What can hang from each mark
K_406: K_527 K_968
K_968: K_65 K_192 K_406 K_707 K_859
K_707: K_968
K_756: K_897
K_185: K_406
K_859: K_897
K_593: K_707
K_527: K_406
K_65: K_968

Every row comes from one small tree of marks. The marks that hang from a mark follow it in brackets, in the order of their numbers. Every link used is in the known rows. Which tree was each row made from?
In the rows, zero is written as 128.
Known rows
K_968[K_192 K_406[K_527] K_707 K_859]: [ 98 218 112  79  86 119 121 129 148 126  66 175 109 130  77 137  87 148
 150]
K_968[K_65 K_192 K_406[K_527] K_859]: [ 88 224 130  81  97  97 132 137 149 155 108 161 109 144  97 166  98 139
 127]
K_527[K_406[K_968[K_707 K_859[K_897]]]]: [134 138 127 118  89 114 124 155 133 105 100 166 141 107 128 141 138 139
 121]
K_707[K_968[K_65 K_406 K_859]]: [ 84 187 114  89 136 159 107 169 151 147 127 186 107 127 117 117  73 131
 122]
K_968[K_65 K_192 K_406[K_527] K_707 K_859[K_897]]: [ 82 233 116  68  92 118 115 144 145 146 111 193  85 136  87 148  89 160
 139]
K_185[K_406[K_527 K_968]]: [146 108 134 136 116  52 166 133 133  93  86 153 144 122 122 123 148 127
 112]
K_406[K_527 K_968[K_65 K_192 K_859]]: [ 87 169 129  88  97  84 136 114 131 145 116 161 161 113 108 177 137 135
 123]
K_707[K_968[K_192 K_406]]: [105 175 130  91 128 107 117 130 152 168 111 154 142 147 106 116  75 119
 120]
K_65[K_968[K_406 K_859[K_897]]]: [108 181 104 101  96 177 130 167 163  93 123 169 112 148 130 158 113 146
 137]
K_968[K_65 K_192]: [ 93 185 134  77 129  97 100 110 131 181 146 129 139 131 106 157 106 120
 114]
K_406[K_527 K_968[K_192 K_859]]: [105 156 132  99  85  86 151 108 133 131 100 152 169 121 115 173 142 134
 132]
K_593[K_707[K_968[K_192 K_406[K_527] K_859[K_897]]]]: [ 97 142 114  91 101 146 128 146 154 157 101 170 110 136  98  89  88 137
 132]
K_527[K_406[K_968]]: [143 116 136 135 102  82 131 142 130 120 101 142 160 112 126 141 148 124
 107]
K_65[K_968[K_406[K_527] K_707 K_859[K_897]]]: [101 176  91  97  94 170 121 162 153  85 104 186 104 126 107 140 112 159
 140]
K_756[K_897]: [146 140 132 123 117 118 136 146 135 116 144 111 122 126 161 139 154 155
 141]
K_968[K_192]: [118 166 138  93 111  98 122 100 134 160 123 116 150 144 116 150 114 118
 128]
K_185[K_406[K_968[K_65 K_192 K_707 K_859[K_897]]]]: [114 178 125  88 112 100 125 148 144 108 102 180 131 123 119 143 110 130
 124]
K_707[K_968]: [109 133 122 104 139 138 114 136 135 148 131 152 137 123 128 104  96 124
 119]
K_593[K_707]: [113 103 112 122 122 154 118 139 137 140 108 141 112 118 100  89 116 129
 131]

Which tree is each row?
[ 82 175 120  80  93  99 124 119 128 139 118 182 144 107 101 165 131 150
 132]
K_406[K_527 K_968[K_65 K_192 K_707 K_859[K_897]]]
[108 162 130  96 121  85 131 123 146 166 105 153 142 144 102 113  87 123
 116]
K_707[K_968[K_192 K_406[K_527]]]
[ 92 240 136  77  95 126 127 151 158 157 139 169  97 165 120 175  90 141
 136]
K_968[K_65 K_192 K_406 K_859[K_897]]
[104 193 113  84  77 135 139 140 161 112 114 160 128 156 118 171 115 145
 134]
K_65[K_968[K_192 K_406[K_527] K_859[K_897]]]
[ 90 216  96  67  88 171 103 150 164 109 106 179 120 140 102 158  90 147
 144]
K_65[K_968[K_192 K_406 K_707 K_859[K_897]]]
[108 173 108  94 101 193 113 154 132  99 125 179  90 118 133 130 110 159
 156]
K_968[K_707 K_859[K_897]]
[ 81 200 123  70 118 116 117 143 149 167 118 177 123 134 106 130  76 131
 117]
K_707[K_968[K_65 K_192 K_406[K_527] K_859]]
[ 78 163 108  77 120 161  99 154 157 169 105 176 110 124  87  92  70 128
 126]
K_593[K_707[K_968[K_65 K_192 K_406 K_859]]]
[ 81 134 103  87 129 183  98 159 145 155 118 173 107 107 102  84  85 132
 125]
K_593[K_707[K_968[K_65 K_859]]]
[ 75 204 118  68 105 142  96 132 140 143 130 184 145 113 109 170 106 139
 140]
K_406[K_968[K_65 K_192 K_707 K_859[K_897]]]
[ 97 189  90  90 100 191 107 169 159  86 110 188 105 130 110 142 100 153
 144]
K_65[K_968[K_406 K_707 K_859[K_897]]]
[110 113 115 127 116  90 132 116 121 116  94 164 155  95  93 129 146 141
 128]
K_406[K_527 K_968[K_707]]
[128 136 136 113 116  36 152 124 135 119  95 153 149 125 112 137 137 122
 105]
K_185[K_406[K_527 K_968[K_65 K_192]]]
[105 201 117  93 116 105  99 121 148 148  81 157 124 137  68 123  79 130
 139]
K_968[K_192 K_406 K_707]
[ 99 182 130  66 105 149 122 133 145 156 139 161 134 144 144 136  86 131
 132]
K_707[K_968[K_192 K_859[K_897]]]
[113 168 125  92  96  98 103 144 134 132  98 164 153 100 108 154 123 130
 113]
K_527[K_406[K_968[K_65 K_192 K_707 K_859]]]
[125 124 121 122 127  61 140 140 129  98  87 172 133 105 104 116 135 132
 109]
K_185[K_406[K_527 K_968[K_65 K_707]]]
[ 78 214 122  65 124 138 102 149 155 169 123 178 124 138 110 133  63 125
 122]
K_707[K_968[K_65 K_192 K_406 K_859]]
[ 82 172 114  78 137 169 100 156 137 149 143 176 118 113 131 121  85 131
 120]
K_707[K_968[K_65 K_859]]
[ 86 189 127  80 139 106 102 137 149 182 127 164 134 139  99 119  69 119
 110]
K_707[K_968[K_65 K_192 K_406]]
[ 76 252 115  60 101 147  95 154 154 148 120 195  86 140  91 153  71 152
 144]
K_968[K_65 K_192 K_406 K_707 K_859[K_897]]
[ 69 207 112  65 114 143  84 131 140 145 115 181 154 101  96 167  98 131
 138]
K_406[K_968[K_65 K_192 K_707 K_859]]
